Each row comes from the steps of one path. Every step used is in the known rows, and no mark comes twice. Write the path behind each row, first mark first.
Known rows
liga, nanal, moros, noga, fuga: [ -7  22  15  -1   2 -17  -5 -28 -40   2   5  24  12   5   6  54  -8  -5
  25 -10 -23  12 -13  16  43   8   7  13 -31]
liga, nanal, moros, noga: [-10  25  12   1  -2  -5   2 -40 -30   3   2  21   3  -1  -7  43  -5  -6
  17  -2 -12  13 -10  12  23  -1 -10   3 -16]
fudi, nanal, fuga: [ 10   4  13  17 -18 -17  -4   5  -5  -8  31  -8  -8  -9  12  17 -27  -2
   8  -7  -1 -11  -2  18  14 -11   9  20   4]
tisipo, nilet, fudi: [-12 -18  32   3   5 -15  27   7   7  17   4   4   4 -27   3   0  -5   8
 -19  -1  -2  -8  -3   6  11  -4  13   5  -6]
fuga, nanal: [-12   2  17 -15 -19  14   0 -15   6   1  -4   3  -2  -9   2  14  -6  -6
  15   1  12  11  -1  14  12   0   9  11  -7]
noga, fuga, nanal, pavela: [  2  -1  42  -8  -7  -3 -11  -8  -1   0   4  10  -4  13  13  36 -10  -6
  14 -20 -14  -8 -10  31  33 -13  28  33 -24]
fuga, nanal, pavela, noga, moros: [  7   9  40   3 -19  -8  -2 -37   3   7   3  42  11 -11 -43  34  -4  19
  24 -17 -27 -22   2  51  17 -27  -6   9 -13]
nilet, fudi, nanal: [  5   7   3  12 -15 -15   3  -4  10  -3  19   0  10 -26 -11  16 -23  -6
 -12  -9   0  -8 -11  22  19  -9  15   9  -4]
nilet, fudi, nanal, moros, noga, fuga: [  4  28  10  11  -5 -40  -2  -4 -29   8  31  17  29 -13 -19  60 -34  -9
   6 -13 -27  -7 -17  30  52  -6  19   1 -29]
pavela, noga, moros, nanal, fudi: [  1  26  28  35 -22 -11  -4 -36 -23  -7 -22  50  24 -39 -36  20  -6  18
  12  -7 -34  -8  10  10   2 -11 -10  -2  -8]
pavela, noga, fuga, nanal, fudi: [ -2  14  36   8 -30   6 -14 -28  -5   9 -12  30  16 -19  -1  24 -22   1
  13 -15 -11  -1   5  15  31  12  12  21 -33]
moros, noga, liga, nanal: [-19  30  -1   8  -9 -21  -2 -38 -27 -11  14  22  27  -2   8  14 -14  -3
  -2   1  -5  18 -14  18  33  33   0  27 -17]
nilet, fudi, nanal, moros, noga, liga: [ -2  34  -4  15  -2 -45   2 -14 -24   6  43  14  40 -18 -32  44 -37  -9
 -10  -2 -26  -6 -20  31  46   1   6  -2 -14]
pavela, noga, moros: [  9  10   2   6 -10 -18   3 -17  -6   5   2  33  24 -20 -46  12   4  25
  16  -7 -24 -16   9  26   5  -4 -13 -15  -6]
tisipo, nilet, fudi, nanal, moros, noga: [ -3  15  23  12  -1 -39  24 -10 -24  27  32  19  20 -27 -22  44 -32  -7
   0  -6 -11 -12  -7  26  39 -12   3  -9 -10]
moros, nanal, fuga: [ -1   9  20  20  -3  -8   8   3 -13 -20   2   4 -15 -26  23  17  -8  -2
   6   1 -13   4  -2   1  10 -23  10  21  10]
moros, nanal, fudi: [ -6  16  25  29 -12   7  -7 -17 -15 -12 -23  16   0 -21   7   8  -9  -8
  -5  -1 -11   7   1 -16  -2  -5   2  12  -1]
fudi, nanal: [ 10  11 -10   7 -18 -12  -8  -5  -2  -1  22   0   3  -6  -5  13 -18 -12
   8 -10   8  -5   2  16  13  -1   5   2   0]
tisipo, nanal: [-18  -6   4 -11   9   3   0 -21   8  12  -2  10  -2  -2   7  -2   8  -6
  14  -6   9  -9  -6   6 -12   2  20   7  13]
liga, nanal, moros: [ -6   2  12  -7  -1   5   0 -29  -8   1  -3   3 -14  -2  -4  37   5  -4
  15  -7 -10   7  -6   7  11 -12  -2   6 -13]
fuga, nanal, moros: [-10   1  19 -20  -7  12   0 -14   0  11  -2   0  -8  -4 -15  40  -5  -8
  25   0  -3   5  -1  12  14 -19   3  -4  -9]
nilet, fudi, nanal, moros: [  9   7   6   6  -6 -18   3  -4   3   7  22  -3   4 -21 -28  41 -22  -8
  -2 -10 -13 -12 -10  20  21 -26  10  -8  -8]
liga, nanal, fudi, nilet: [ -5  -2  28   4 -44  13 -10 -24 -16 -13  -7  11 -12 -18  14   7   6  -7
 -22  -2   1  -7 -10 -10   2  12   5  39 -11]
nilet, fudi, nanal, fuga: [  5  -1  25  23 -18 -20   9   4   6  -9  28  -8  -2 -28   6  21 -32   4
 -12  -7 -11 -13 -15  24  18 -20  18  25   0]
nilet, fudi: [ -5  -5  13   6   0  -2  11   1  13  -1  -3  -1   6 -17  -5   2  -5   5
 -19   2 -10  -3 -12   4   6  -8  10   6  -6]
pavela, noga, liga, nanal: [  0  20 -13   5 -10 -15   1 -39  -2  -6  17  27  18 -22  -6   7  -6   4
  -1 -11  -5   2   0  26  33  17  -3  23 -13]
fuga, nanal, moros, noga: [-16  24  18 -14  -9   3   2 -27 -22  13   4  17   8  -5 -19  46 -16  -9
  27   6  -8  12  -6  16  27  -7  -7  -7 -12]
tisipo, nilet: [ -6 -13  18  -2   4 -12  17   5  -6  19   5   5  -1  -8   8  -3  -1   1
   0  -2   7  -7   8   1   6   5   5   1   1]

Which path is each row?
[ 12  32  -3   6  -3 -38 -14  -5 -42  10  33  18  23   5 -13  57 -29 -14
  27 -15 -20  -4  -7  24  48   1   9  -7 -23]
fudi, nanal, moros, noga, fuga
[ 39  21   7  19  -8 -34 -13 -11  -4   7  36  32   9  -3 -11  33 -22  -5
   9 -37 -18 -32   1  43  46 -21  11  18 -16]
fudi, nanal, pavela, noga, fuga
[ 30  27  -8  24  -5 -37  -9 -19   0   4  49  26  21  -9 -24  17 -24  -5
  -7 -27 -16 -30   1  44  40 -13  -1  16  -3]
fudi, nanal, pavela, noga, liga
[ 20  13   0  16  12 -26  -1 -15   4   5  27  26  17  -3 -19   5  -7   7
 -15 -18 -25 -25  -1  27  24 -11  -7  14  -5]
nanal, pavela, noga, liga
[ -3  23   4   5   2 -22  -5   1 -32   0   8  20  26   6   9  19 -13  -1
   8  -2 -15   5  -9  10  31  20  10   7 -20]
moros, noga, fuga
[ 27  29  15  21   9 -23  -2 -12 -11  -7   8  43   1 -20   1  33  -2  -6
   6 -28 -29 -19   1  25  44 -32  14  19  -9]
moros, nanal, pavela, noga, fuga
[  9   4  17   5  16  -5   4 -40  18  20   8  37  -3  -6  -9   7   5  -1
   8 -25  -8 -34  -4  27   2 -27   7  13  13]
tisipo, nanal, pavela, noga
[ -9   6   1  -7   2 -13  -3 -25 -14  -1  13   2   4   1  -6  34  -1  -3
   7  -6 -15   6  -8  12  25   5   6  13 -17]
noga, liga, nanal, moros
[  9  33  -6   9  -7 -22  -5 -17 -32  11  28  16  17  -2 -25  43 -27 -14
  20  -5 -10  -4  -3  19  29  -8 -10 -15  -5]
fudi, nanal, moros, noga
[-14  20  39  -8 -49  -3 -15 -11 -40   0   4  28  17 -12  10  31 -17 -11
  -6   2  -9  -1 -15   5  34  26  18  38 -28]
moros, noga, fuga, nanal, fudi, nilet
[  4  12  34  20   0 -19  -3 -15 -19 -17  -6  29   2  -6 -20  33   6   9
  11 -13 -36 -16  -5  25   4 -35   6   9   0]
noga, moros, nanal, pavela
[  2  -8  24   4   1 -29  21   3  -2  25  28   2   3 -29 -20  39 -22  -7
  -3 -13  -7 -19  -1  22  28 -23  15  -7  -8]
tisipo, nilet, fudi, nanal, moros
[-15 -10  22  -8 -23   9  -8 -16  -7  10  -3  16  -6 -14   7  -4  11 -11
 -15  -1   4 -26 -12 -12 -19   6  20  25  11]
tisipo, nanal, fudi, nilet
[  3  29   6  13  -6 -27   6 -17 -18  10  28  15  23 -20 -31  48 -32 -10
  -1  -3 -18  -5 -17  25  34 -16  -1  -8 -12]
nilet, fudi, nanal, moros, noga
[ 13  10  34  16 -14 -15   0 -48  -4  -3   1  45   8  -9 -32  30   6  23
  14 -25 -31 -22  -3  46  13 -21  -8  20 -16]
liga, nanal, pavela, noga, moros
[ 17   6  26  22  -6 -18   0  -9  14  -2  25   5   0 -10 -10  25 -23  -4
 -19 -21 -14 -25 -16  33  20 -32  14  20  -5]
nilet, fudi, nanal, pavela
[  7  17  17   2  -7 -12  -2 -30  10   6  23  29  14 -10 -17  19 -14  -1
   0 -16 -14 -14  -2  40  39 -12   1  25 -11]
fuga, nanal, pavela, noga, liga
[  0  13  19  12 -33   3  -7  -3 -24 -16  -6  18 -10 -34   8   9   4 -17
 -22   3  -7  -9  -4 -18   3  -8   7  23   6]
moros, nanal, fudi, nilet
[ -7  14  11  11  -8 -17   1  -9 -23 -17 -11  25  12 -23 -21  24   7   8
  20   0 -22   2   1  14   2 -13   6  -3   1]
noga, moros, nanal
[-12  -2  36 -11 -52  19 -10 -11  -8  -1  -5   7  -8 -21   2  11  -4 -11
 -13   5   7  -8  -7  -4   4   5   8  30  -8]
fuga, nanal, fudi, nilet
[  4  14   9 -12 -18  -4  -5 -15   2   8   6  29  13 -21  -4  26 -12  -1
  24 -14  -3   0   5  29  43   3  14  14 -23]
pavela, noga, fuga, nanal
[ 24  28  11  25   7 -11   6 -24  -1  -6   4  41  -8 -25 -10  19   0  -6
   0 -19 -19 -16   5  21  24 -42  -5  11   7]
moros, nanal, pavela, noga
[ -1  22   3   2   9 -12   3 -12 -27  13   6  14  12   3 -19  32  -8  -3
  12   6 -18   1  -6   4  14  -6 -15 -18  -7]
nanal, moros, noga
[ 29  10  17  12  11 -21  -5  -5  -1   6  15  30   7   2  -5  20  -4   6
   1 -27 -28 -27   0  26  32 -20   6  15 -18]
nanal, pavela, noga, fuga
[ 25  15  28  28 -17 -37   4 -25   6   3  26  39  23 -29 -56  35 -19  20
  -3 -27 -37 -41  -8  59  24 -36   2   6 -11]
nilet, fudi, nanal, pavela, noga, moros
[  5  10  28 -10 -51   2 -12 -11 -14   5   5  32   7 -34  -4  23  -8  -6
  -5 -10  -7 -18  -1  13  38  10  14  32 -25]
pavela, noga, fuga, nanal, fudi, nilet
[  9  24  20  19 -42 -16  -3 -18 -31 -12  -5  51  14 -54 -39  21   9   7
  -5  -3 -31 -25   6   8   7 -11  -6   9   1]
pavela, noga, moros, nanal, fudi, nilet
[-23  -7  29   9  -2  13  -8 -31   2  13 -20  12   2   1   9  -5  -4  -4
   3  -6   0  -9  -8 -10 -25   9  15  15   2]
tisipo, nanal, fudi
[ 19  14  21  16  -6   0   1 -45   8  -2   5  33 -10 -10  -3  18   0   2
   0 -24 -11 -14  -2  30  21 -21  -8  27 -10]
liga, nanal, pavela, noga
[-16  24  20  -9 -17  -8  -7 -16 -26   2   4  23  21  -1  10  32 -20  -8
  24  -1  -3  15 -10  24  43  20  19  18 -26]
moros, noga, fuga, nanal
[ 37  23   4  23  -9 -21  -5 -22   7   7  32  27   2 -11 -22  20 -19  -5
   3 -28  -8 -29   4  38  26 -28  -8   9   1]
fudi, nanal, pavela, noga
[ 17  12  -7   2   0 -17  -3  -2  -6   7  10  25  15 -13  -7  12  -4   4
  10 -15 -13 -11   5  16  32   4   6   3 -16]
pavela, noga, fuga
[ 25  22   5  28  -5 -41   1 -18  14   2  45  25  27 -27 -31  19 -30   0
 -26 -26 -24 -32 -11  48  46 -21   8  23  -9]
nilet, fudi, nanal, pavela, noga, liga
